What can hang from each mark:
J_673: J_524 J_552 J_933
J_151: J_552
J_980: J_524 J_552 J_933
J_524: J_118 J_673 J_980
J_933: J_118 J_673
J_552: J_118

Each row was made from one small tree. The marks that hang from a mark follow it in brackets, in the order of their numbers. Every link used is in the known rows. Write each row's tree.
Known rows:
J_673{J_524{J_980} J_552{J_118} J_933}: [ 2.79 -2.75  3.36 -1.82  1.20  3.99  2.24 -0.29 -0.06  2.18 -3.53 -0.44
  5.56 -3.63  1.89  3.91  4.09 -1.05  2.32  2.52]
J_933{J_673}: [-1.94  0.98 -0.12 -1.40  0.48 -1.25  0.66  0.51  2.40 -1.46  0.65 -0.95
 -0.20 -0.08  0.33  0.40 -1.56 -0.15 -0.82 -0.76]
J_980{J_524{J_118 J_673} J_552 J_933}: [ 1.89 -0.96  0.00 -2.39 -1.58 -0.24  5.17 -1.06  2.53  0.49 -0.45  0.88
  1.07  1.21 -2.13  0.33 -3.19  1.63  0.19 -4.56]
J_524{J_118 J_980}: [ 3.06  0.68  1.85 -0.09  0.36  3.74  1.78  0.11  0.81  1.45  0.91 -0.80
  2.54 -1.14  0.46  3.51 -1.35  1.14 -0.38 -0.64]
J_151{J_552{J_118}}: [-1.00  0.01 -0.28  1.50  3.61  0.54 -1.55  1.18  1.49  0.65  0.73 -0.06
 -0.88 -2.71 -1.19 -0.07  1.47 -1.40 -0.90 -0.53]
J_933{J_118 J_673{J_552}}: [-2.33  0.76  1.69 -2.07 -0.09 -0.33  1.40  0.48  2.15 -0.58 -0.50 -2.69
  2.19 -2.42  1.75  0.61 -1.57 -1.33 -0.31 -0.66]
J_933{J_673{J_552}}: [-1.40 -0.29  0.36 -1.16 -0.23 -0.38  0.64  0.37  1.10 -0.08  0.58 -0.78
  0.54 -1.42  0.20  1.33 -0.14 -1.32  0.06  0.48]
J_933{J_118 J_673{J_524{J_980} J_552}}: [-0.82  0.81  3.74 -3.42  0.69  2.30  3.12  0.04  1.97 -0.99 -1.17 -3.00
  4.06 -2.66  2.86  2.70 -0.49 -0.44  0.61  0.21]
J_933{J_118 J_673}: [-2.87  2.01  1.04 -2.20  0.53 -1.33  1.27  0.79  3.51 -1.87 -0.33 -2.94
  1.41 -1.01  1.76 -0.25 -2.90 -0.18 -1.21 -1.81]
J_933{J_118 J_673{J_524}}: [-2.95  1.09  2.19 -3.46  0.53 -0.12  2.00  0.60  2.92 -2.45 -1.49 -2.97
  2.68 -0.99  3.00 -0.40 -1.87  0.77 -0.31 -1.16]
J_524{J_673}: [ 0.53 -0.04  0.00  0.42  0.74  0.66 -0.31 -0.45  1.35 -0.86  0.90  0.35
  0.17  0.58 -0.22  0.74 -2.00 -0.62  2.16 -0.55]
J_673{J_524 J_552 J_933{J_118}}: [ 0.44 -2.18  4.44 -3.45 -1.62  1.70  1.73 -0.23 -1.17  1.24 -3.75 -2.27
  5.42 -3.61  2.72  0.76  2.08 -0.60  3.12  1.36]
J_151{J_552}: [-0.92  0.71  0.64  0.59  1.54 -0.18 -1.52  0.45 -0.24  0.30  1.75 -0.54
 -1.65 -2.10 -1.93 -0.24  0.76 -0.92  0.28 -0.53]
J_673{J_524{J_118 J_980} J_552}: [ 3.28 -1.76  3.57 -1.24 -0.32  5.70  2.30 -0.23 -1.39  2.12 -0.59 -0.52
  4.54 -2.40  1.72  3.99  1.53  0.59  1.63  1.41]
J_933{J_118}: [-0.95  0.95  1.34 -0.82 -0.01  0.03  0.70  0.27  1.11 -0.47 -1.05 -1.89
  1.58 -0.97  1.54 -0.59 -1.40  0.05 -0.42 -1.15]
J_980{J_552}: [ 0.11 -0.40 -1.30 -0.71  0.05 -1.88  2.34 -0.85 -0.93 -0.25  0.10  0.71
 -0.32  0.34 -0.56  0.09  0.12 -0.37 -0.66 -1.94]
J_980{J_524{J_118} J_552}: [ 0.43 -0.03 -0.67 -2.03 -1.11  0.04  4.11 -1.29 -0.39  0.59 -0.49  1.13
  1.33 -0.18 -1.36  0.53 -1.60  1.21 -1.78 -3.02]
J_673{J_524 J_552}: [ 0.48 -2.33  1.84 -1.24 -0.76  2.37  0.68 -0.35 -2.21  0.83 -1.38  0.16
  2.19 -1.42  1.25  0.88  2.74 -0.38  2.07  1.98]

Write each row's tree:
[ 2.53 -3.54  3.92 -2.57 -2.09  3.23  1.52  0.22 -1.83  2.82 -2.47 -0.91
  5.47 -3.46  1.96  2.04  2.03  0.28  3.12  1.63] | J_673{J_524{J_118} J_552 J_933}
[ 1.04  0.17 -0.36 -1.70  2.15 -0.91  5.22  0.31  4.67 -0.31 -0.61 -0.64
  0.95  0.13 -0.39  2.52 -0.29  0.10 -2.28 -3.00] | J_524{J_980{J_552{J_118} J_933{J_673}}}
[-1.54 -0.84 -0.48 -0.37  1.70  0.34  0.71  0.93  2.58  0.22 -0.39 -0.39
  1.26 -2.10  0.94  1.47  0.53 -1.82 -0.91  0.39] | J_933{J_673{J_552{J_118}}}
[-1.63  0.38 -0.68 -4.05 -1.28 -3.59  5.65 -0.83  3.20 -1.19 -1.04 -0.02
 -0.73  1.42 -2.26 -0.62 -1.54  1.05 -2.08 -4.02] | J_980{J_524 J_552 J_933{J_673}}
[-0.19  0.33  0.76 -3.51 -0.70 -1.58  4.13 -2.25  1.34 -1.07 -1.98 -0.07
  2.40 -0.77 -0.89  0.32 -2.77 -0.52  1.36 -3.26] | J_980{J_524{J_673{J_933{J_118}}} J_552}
[ 0.71 -1.21  3.23 -1.92 -1.55  0.37  1.02 -0.15 -0.46  1.86 -2.48 -2.25
  4.01 -3.67  1.44  0.88  0.75 -1.60  2.05  0.82] | J_673{J_552 J_933{J_118}}
[ 2.31 -0.67  2.97 -2.16 -0.14  2.34  3.06 -0.15  1.14 -0.08 -1.52 -0.92
  2.03  0.53  0.70  1.65  1.46  1.75  1.09 -0.02] | J_673{J_524{J_980{J_933}}}
[ 0.45 -0.33 -0.15 -2.96 -0.79 -1.64  3.67 -2.44  0.53 -0.67 -1.32  1.31
  1.26 -0.09 -1.96  0.80 -1.73 -0.49  1.66 -2.51] | J_980{J_524{J_673{J_933}} J_552}
[ 2.79 -0.84  0.94  1.32  2.77  4.13  0.96 -0.54  1.93  0.92  0.25  0.55
  2.30 -1.82  0.19  4.41  0.04 -2.18  2.05  0.75] | J_524{J_673{J_552{J_118}} J_980}
[-1.41  1.62  2.19 -4.11  1.33  0.07  4.84 -0.36  2.73 -2.53 -1.12 -2.65
  3.18 -1.13  2.44  1.86 -1.81  0.59 -0.84 -2.44] | J_933{J_118 J_673{J_524{J_980{J_552}}}}
[ 1.22 -3.77  2.28 -1.69  0.43  2.27  1.03  0.24 -0.58  2.09 -3.98 -0.13
  4.74 -3.43  2.06  1.49  4.10 -1.13  2.28  2.34] | J_673{J_524 J_552{J_118} J_933}
[ 0.66  0.01  2.31 -1.60 -0.10 -0.08  0.59 -0.33  2.27 -0.47 -1.25 -1.69
  2.96 -1.37  1.06  0.65 -2.69 -0.79  3.21 -1.05] | J_524{J_673{J_933{J_118}}}
[-1.11 -0.27  1.35 -2.61  0.06  1.32  1.63  1.06  2.15 -0.96 -0.13 -1.37
  2.54 -0.61  2.00  0.98 -1.56  1.61 -0.21 -0.67] | J_933{J_673{J_524{J_118}}}
[ 1.57 -0.34  1.22 -2.16  0.89  1.52  3.74 -1.23 -0.90 -0.69 -0.77  0.25
  1.98  0.06  0.79  2.32  1.26  0.82  0.53 -0.77] | J_673{J_524{J_980{J_552}}}
[ 2.93 -2.04  4.39 -2.78 -0.84  3.34  2.36 -0.95 -1.65  1.72 -2.42 -0.82
  4.76 -3.07  1.28  3.64  3.37 -0.51  3.40  2.49] | J_673{J_524{J_980} J_552 J_933}
[ 2.09 -1.38  2.94 -1.36  0.10  4.06  1.87 -0.79 -1.68  0.97 -0.99 -0.12
  3.07 -1.73  1.19  3.32  2.76 -0.28  2.00  2.10] | J_673{J_524{J_980} J_552}
[ 0.86 -0.63  2.91 -2.50  0.25  3.75  2.83  0.41  1.22  0.47  0.08 -1.41
  3.92 -2.34  1.88  4.03 -0.18  0.51  0.59  0.47] | J_933{J_673{J_524{J_118 J_980} J_552}}
[ 0.11 -1.17 -1.45 -1.82  0.28 -1.66  5.02 -0.62  2.60  0.45 -2.69  1.18
  0.19  0.76 -1.85 -0.84  0.66  0.73 -2.52 -3.36] | J_980{J_524 J_552{J_118} J_933}
[ 3.13  0.35  2.45 -1.05  0.77  1.86  1.39 -1.07  1.95  0.02  0.01 -0.60
  2.60 -0.93 -0.18  3.86 -1.51 -0.83  3.49  0.03] | J_524{J_673{J_933} J_980}
[ 1.01 -1.91 -0.39  1.39  1.97  2.22 -0.37 -0.02  1.52  0.86 -0.21  1.01
  1.46 -1.46  0.32  1.75 -0.04 -2.35  2.05  0.58] | J_524{J_673{J_552{J_118}}}
